What can hang from each mark:
z_872: z_929
z_468: z_929
z_725: z_617 z_621 z_929
z_929: z_468 z_872 z_901
z_901: z_685 z_929
z_685: z_872 z_901

Each row was made from one small tree. The marks that hang from a mark follow it in brackets, in the order of their numbers. Every link used is in the known rows. Write each row's tree.
Known rows:
z_929(z_468 z_872 z_901): 2.16, -0.65, 0.31, -3.56, -1.11, 1.39, -1.53, -1.10, -0.26, 0.19, 1.84, 0.30, -0.90, 0.40, 0.38, -1.08, 0.80
z_725(z_617 z_621 z_929(z_468 z_872 z_901)): 2.61, -4.40, -3.48, -3.76, -1.14, -0.48, -2.06, -1.08, 0.78, -0.98, 1.31, -0.26, -1.68, 0.95, 0.64, 0.62, -0.25
z_872(z_929(z_468 z_901(z_685))): 0.76, -2.11, 1.86, -1.37, -0.36, 0.83, -2.29, -0.72, -1.36, 0.01, 0.58, -0.42, -0.95, 0.65, 0.73, -0.13, 0.47
z_872(z_929(z_901)): 0.25, -1.26, 0.95, -1.29, -0.88, 0.95, -1.81, -1.29, -0.58, 0.90, 1.69, -0.35, -0.07, 0.86, 0.73, -0.01, -0.45
z_725(z_617 z_929(z_468 z_901)): 1.67, -3.55, -3.09, -1.38, -0.51, 0.85, -1.50, -0.78, -0.53, 0.21, 2.05, -0.14, -0.91, 1.22, 0.29, 0.01, -0.36
z_725(z_621 z_929(z_901)): 0.79, -3.81, -2.26, -3.23, -0.21, -1.20, -1.71, -1.35, -1.58, -0.22, 0.29, -0.50, -1.03, 1.57, -0.05, 0.74, -0.50
z_685(z_901(z_929(z_468 z_872))): 2.65, -1.56, 1.71, -3.50, 0.45, -0.19, -1.76, -0.85, 2.34, 1.20, 0.08, 0.65, -0.74, 1.27, 1.61, -0.85, -0.14
z_685(z_872): 0.87, 0.23, -0.50, -1.78, 1.21, -0.48, -1.15, -0.96, 0.31, 0.25, -0.51, 0.68, 0.07, 0.75, 0.55, -0.48, -1.09
z_685(z_872 z_901(z_929(z_468))): 2.40, -0.95, 1.67, -3.36, 2.07, -0.85, -2.60, -0.80, 2.02, 0.83, -0.55, 1.30, -0.62, 1.58, 1.57, -1.27, -0.14
z_685(z_872(z_929(z_901))): 1.39, -0.83, 1.63, -2.52, 0.24, 0.32, -2.57, -1.36, 0.50, 0.59, 1.33, 0.41, -0.24, 1.33, 1.10, -0.56, -0.57
z_929(z_468 z_872 z_901(z_685)): 2.02, -1.97, 0.87, -3.18, -0.58, 1.02, -1.48, -0.80, -0.50, -0.24, 0.72, -0.08, -1.19, 0.60, 0.31, -0.37, 0.29
z_468(z_929(z_872 z_901(z_685))): 1.91, -4.28, -1.42, -3.70, -0.05, 0.33, -0.29, -0.62, 0.31, 0.83, 0.44, -0.57, -1.19, 1.59, 1.42, 0.87, -2.38
z_929(z_901): 0.13, -0.87, -0.83, -1.79, -0.58, 1.06, -1.05, -1.25, -1.23, 0.54, 1.52, -0.12, -0.07, 0.66, -0.12, -0.09, -0.49
z_468(z_929(z_901)): 0.72, -2.68, -2.73, -2.92, -0.02, 0.63, -0.49, -0.80, -0.91, 1.16, 1.34, -0.31, -0.61, 1.29, 1.02, 0.33, -1.76
z_901(z_685(z_872) z_929(z_468)): 1.58, -1.36, 1.08, -1.13, 2.37, -1.06, -1.81, -0.31, 1.21, 0.33, -2.39, 0.30, -0.76, 1.60, 0.91, -0.19, -0.20
z_872(z_929(z_468 z_901)): 0.93, -0.76, 1.40, -1.77, -0.87, 1.20, -2.36, -1.01, -1.11, 0.43, 1.74, -0.04, -0.62, 0.47, 0.79, -0.81, 1.01

Write each row's tree:
1.14, -1.80, 0.41, -2.50, 1.04, 0.14, -1.80, -1.02, -0.37, -0.25, 0.01, 0.26, -0.51, 1.29, 0.19, 0.07, -1.14 => z_929(z_901(z_685(z_872)))
2.04, -2.92, -1.94, -4.20, -0.56, 0.62, -0.37, -0.92, 0.59, 1.28, 1.64, -0.19, -0.90, 1.47, 1.45, 0.18, -1.84 => z_468(z_929(z_872 z_901))
1.95, -2.16, 1.43, -2.93, 0.43, -0.42, -1.21, -1.13, 2.89, 1.62, 0.03, 0.34, -0.21, 1.66, 1.55, -0.01, -1.63 => z_685(z_901(z_929(z_872)))
1.50, -1.04, 2.07, -1.46, 1.42, -0.69, -2.35, -0.42, 0.27, -0.29, -1.54, 0.37, -0.78, 0.78, 1.45, -0.48, -0.06 => z_901(z_685(z_872(z_929(z_468))))
0.44, -1.76, 0.37, 0.11, 1.22, -0.38, -1.11, -0.27, 0.08, 0.64, -1.98, -0.46, -0.61, 1.10, 0.52, 0.35, -0.15 => z_901(z_685 z_929(z_468))
2.81, -3.55, -1.16, -5.08, -0.74, -0.94, -2.18, -1.18, -0.59, -0.59, 0.66, -0.05, -1.86, 1.41, 0.45, -0.27, 0.83 => z_725(z_621 z_929(z_468 z_872 z_901))
2.43, -5.89, -3.00, -3.20, -0.61, -0.82, -2.02, -0.80, 0.53, -1.45, -0.02, -0.64, -1.97, 1.11, 0.58, 1.36, -0.80 => z_725(z_617 z_621 z_929(z_468 z_872 z_901(z_685)))
1.63, -5.65, -3.37, -2.64, 1.06, -1.70, -2.30, -1.00, 0.71, -1.40, -0.63, -0.31, -1.31, 1.73, 0.44, 1.78, -2.28 => z_725(z_617 z_621 z_929(z_901(z_685(z_872))))
1.75, -1.99, 1.14, -1.19, 0.70, -0.40, -0.98, -0.39, 1.55, 0.75, -1.70, -0.35, -0.88, 1.27, 0.94, 0.19, -0.23 => z_901(z_685 z_929(z_468 z_872))
0.68, -1.73, 0.04, -1.88, -0.06, 0.98, -1.56, -0.69, -1.98, -0.40, 0.40, -0.22, -0.92, 0.44, -0.10, -0.21, 0.45 => z_929(z_468 z_901(z_685))
0.92, -1.84, 0.68, -0.61, 2.30, -1.28, -1.30, -0.60, 1.71, 0.83, -2.37, 0.00, -0.18, 1.89, 0.86, 0.62, -1.68 => z_901(z_685(z_872) z_929)
1.71, -3.62, -1.49, -3.70, 1.64, -0.29, -1.20, -0.56, -0.04, 0.42, -0.20, 0.07, -1.09, 1.91, 1.37, 0.49, -2.37 => z_468(z_929(z_901(z_685(z_872))))
3.20, -2.94, -0.04, -4.17, -0.74, 0.36, -1.52, -1.00, -0.40, 0.77, 1.79, 0.19, -1.39, 1.80, 0.51, -1.09, 0.66 => z_725(z_929(z_468 z_872 z_901))
1.83, -1.32, 0.72, -3.11, 1.04, 0.38, -2.31, -0.73, -0.88, -0.66, 0.07, 0.56, -1.08, 0.87, 0.26, -0.77, 0.33 => z_929(z_468 z_901(z_685(z_872)))
2.87, -5.20, -1.83, -2.23, -0.59, 0.55, -1.34, -0.63, 0.73, -0.12, 1.23, -0.40, -1.49, 1.49, 0.66, 0.56, -1.01 => z_725(z_617 z_929(z_468 z_872 z_901(z_685)))
2.34, -0.64, 2.69, -3.70, 1.20, -0.45, -3.12, -0.91, 1.07, 0.18, 0.37, 1.37, -0.68, 0.78, 2.14, -1.51, 0.04 => z_685(z_872(z_929(z_468)) z_901)
0.12, -2.60, 1.51, -0.84, -0.39, 0.56, -1.77, -1.01, -0.89, 0.46, 0.53, -0.74, -0.38, 1.06, 0.67, 0.74, -0.96 => z_872(z_929(z_901(z_685)))
0.81, -3.53, -4.67, -1.32, 0.07, -1.43, -1.45, -0.63, -0.23, -1.10, -0.72, -0.36, -1.09, 0.43, 0.54, 0.98, -0.59 => z_725(z_617 z_621 z_929(z_468))
